Each row was made from one path, in order. Every step used is in the known rows, and no mark comes twice. Write each row's path.
Known rows:
b -> h -> a: [ 44  -6  28   2  -8 -22 -49 -29  -4  27  -9  19 -25 -19  33   5 -23  17
 -13 -10]
b -> h: [ 49  29  20  14   5  -7 -51  -7   8  12 -17  10 -21   2  33  -8 -16  -4
 -15  10]
e -> a -> p: [ 13 -54 -18 -34  47 -15  -6  -5   1  11  11  11   3 -16 -42  28  15 -41
  29 -10]
l -> p: [  7  13  34 -16  11 -29 -23 -27  12 -47   5 -10   4 -13  23  45  17 -29
  33  11]
l -> e -> a: [  4  -1 -26  -4  68   1 -16 -15  -3 -38  53  28  18  -9 -68  20  26   7
  -1 -14]
h -> a -> e -> b -> y -> l: [  1 -52  17 -15 -14 -15  46   2 -19  19  20   6 -14 -26 -11  14  -9  18
   4 -25]
b -> y -> a: [  3  -1  12 -37 -10   4 -13  -2  12  22   5 -12  -3   0  26  12  -9  -9
 -37  18]
h -> b -> y -> a -> p: [-37  24 -27 -12 -16  26 -20 -17  28  27 -15 -20   0   9  59  -5  -5  44
   7 -21]
h -> a -> e -> b: [ 11 -51   6  -8   6 -22  46  -4 -24  10  14   1 -12 -28 -33  21   0  25
   6 -17]
a -> e -> b -> p: [  4 -21 -22  12  11  19  53  20  -1  11  13  16  -6 -14 -31  -4  13  -7
  15  -8]
y -> l -> e -> a -> p: [ 14 -24  11  -3  27 -18  -3   4  -6 -42  44  39  25  -7 -35  -5  -5 -16
  25 -34]
e -> b: [-20  13   2  10  -9   2  33  34 -18  -8 -33 -32  17  20 -21 -13  10 -14
   5  46]
l -> h: [ 24  45  10 -12  42  -9 -47 -12  10 -71 -23 -33  10  28 -17  -6  -1 -39
 -19  36]
a -> e -> b: [ 13  -7 -16  15  22   8  61  31  -7   3   3 -12 -11   0 -43   1  18  -3
   2   4]
a -> p: [ 33 -34 -10   5  24 -26  25   7   3 -14  -3   2   2  -1  -7  18   6 -14
  27 -15]
a -> e: [ 49  -9  -2   4  50  -7  38  20  -2 -18  27   1 -20 -12 -34  13   9   2
   2 -10]
e -> a: [ 12 -21   5 -41  51 -10 -23   4  -7  -7  12   2   5 -11 -44  19   8 -36
  15  19]
h -> b -> y -> a -> e: [-32  34 -24 -13  -8  32 -16 -12  26  25  -5 -20  -7   6  49  -7  -4  49
  -1 -18]
y -> b -> h -> a -> e: [  4  -3   9  49 -42 -19 -11  22 -18  23  14  42 -39 -10  67  11 -13  22
  16  -4]
e -> b -> h: [ -9  24   0  23 -27  11  -3  17  -6  28 -45 -18  -1  19   7 -21   1 -11
  -8  35]
b -> p: [ 14 -15  10  -9  10   4 -19  -6   4 -22  19  49  13 -22  17  -6 -16 -15
  33  -1]
l -> h -> a: [ 18  10  17 -23  28 -24 -44 -34  -2 -57 -15 -23   6   8 -16   7  -9 -19
 -16  17]

Write each row's path:
[ 12 -43 -23  -9   2  -4  19 -18   0  31   5  10  13 -23 -40   5   0  -5
 -19  -4]
y -> a -> e -> b -> p
[ 53 -17  16   6   1 -16 -30 -28   0  36   4  24 -36 -26  21   9 -17  21
 -14 -27]
b -> h -> a -> e
[-13  -2 -36  37   5   5   7 -19  -3   0  16  23  12   0 -32   3  20  32
  -9 -26]
l -> e -> b -> h -> a -> p
[-37  57  -8  -8  -6  34 -21   5  22   1 -12 -25  -7  18  65 -13  -4  46
  15  -4]
h -> b -> y
[ -3   5  17  46 -48 -23 -24  21 -20  15   5  38 -30  -4  78   8 -16  19
  16   9]
y -> b -> h -> a
[-23  64 -17 -19  10  23 -67 -33  33 -32 -33 -43   9  32  30 -16  -5  -3
 -22  14]
l -> h -> b -> y -> a
[  4 -23 -42   1  64  -3  -4 -20   4 -27  51  35  17 -11 -67  27  31   2
   9 -34]
l -> e -> a -> p
[-11  -1   6  14 -37   0  -2   0 -14  37 -40 -12  -3   5   7 -13  -5   4
  -8  20]
e -> b -> h -> a
[ 17   2  64 -15 -11 -36 -17  -1  -1 -55  12   8  16  -7  29   9 -16 -39
  42  -2]
y -> l -> p
[-11 -17  -6  17 -39  -3   7  -3 -10  45 -40  -7  -4   2   8  -8  -1   0
  -2   7]
e -> b -> h -> a -> p
[ 17 -34 -18  -8   9 -12  26  -9  -4  27  -3 -11   9 -14 -48   8   4  -3
 -29   5]
y -> a -> e -> b
[  4  43  33  -6   2  -7 -43   2   7 -66 -16 -15  20  26  20 -37 -29 -19
  18   1]
y -> l -> h -> b
[ 45 -29  11   6 -11 -26 -37 -35   3  37 -10  24 -26 -21  34  12 -19  13
  -3 -30]
b -> h -> a -> p
[  5  14  45 -27 -19   4  -2  33   5 -11  15  -1  -6  11  48 -10 -21 -21
  -3  10]
b -> y -> l
[  1 -19  13  22 -18 -15   7   0 -11 -19  21  34  21  -2 -10 -17 -12   6
  14 -36]
y -> l -> e -> b -> h -> a -> p
[ -2   2  -9   2   0  22  44  30   7   5   5 -15 -13  10 -18 -10  11 -22
 -11   1]
a -> e -> b -> y -> l -> h
[ 24 -29 -19  -1   1  -7   8 -18   1  44  -8  -4   1 -14 -34   3  -1  -2
 -36  -1]
y -> a -> e -> b -> h
[ 22   1 -17  24   9  14  37  19   1  28  -5  -3 -23  -2 -23  -5  12  -1
  -8  -3]
a -> e -> b -> h
[-33  28 -29  20  11  23  22  10  -1 -23  26   4  18  17 -29   0  27  21
 -17   4]
l -> e -> b -> y
[ -6 -52  22 -19 -21 -18  37 -13 -12  16  23   7 -13 -31  -1  27  -2  11
  13 -29]
h -> a -> e -> b -> y -> l -> p
[-41  56  -5   0 -12  33 -21   4  21 -13   7  -6   4  18  60 -22 -10  49
  19 -25]
h -> b -> y -> l -> e
[-10  31 -28  40  13  15  -2  -5  -1 -16  12  14  15  13 -33  -9  22  23
 -17  -3]
l -> e -> b -> h
[-14  14 -25  34   7   7  -2 -16  -8  -9  17  19  12   2 -32  -1  16  34
 -16 -12]
l -> e -> b -> h -> a
[-44   8  17 -13 -47  15  16  23  -6   8 -25 -28  10  23  15 -20  -6 -25
  -8  29]
e -> b -> y -> l -> h -> a
[-41   3  -6 -13 -38  18  23  20  -3  35 -28 -33  12  17   4  -7   6 -16
 -24  41]
e -> b -> y -> a
[-17  58 -26 -16  16  28 -53 -32  36 -24 -23 -39  -1  27  21 -13   0   1
 -24   2]
l -> h -> b -> y -> a -> e
[-33  -6  -7   7 -23  18  19  17  -9   3 -18  10  23   2  -4 -20   1 -19
  25  27]
e -> b -> p
[-39  14  19  -6 -44  18  31  45  -7  12 -21 -25  10  25  18 -23  -3 -23
  -1  35]
e -> b -> y -> l
[-42  25  14  -7 -40  22  15  35   0   1 -29 -32  12  32  15 -26  -2 -35
 -10  40]
e -> b -> y -> l -> h
[  2 -48   6 -15  -4 -12  46  -1 -18  23  17   0 -17 -26 -16  22   0  25
  -2 -18]
h -> a -> e -> b -> y
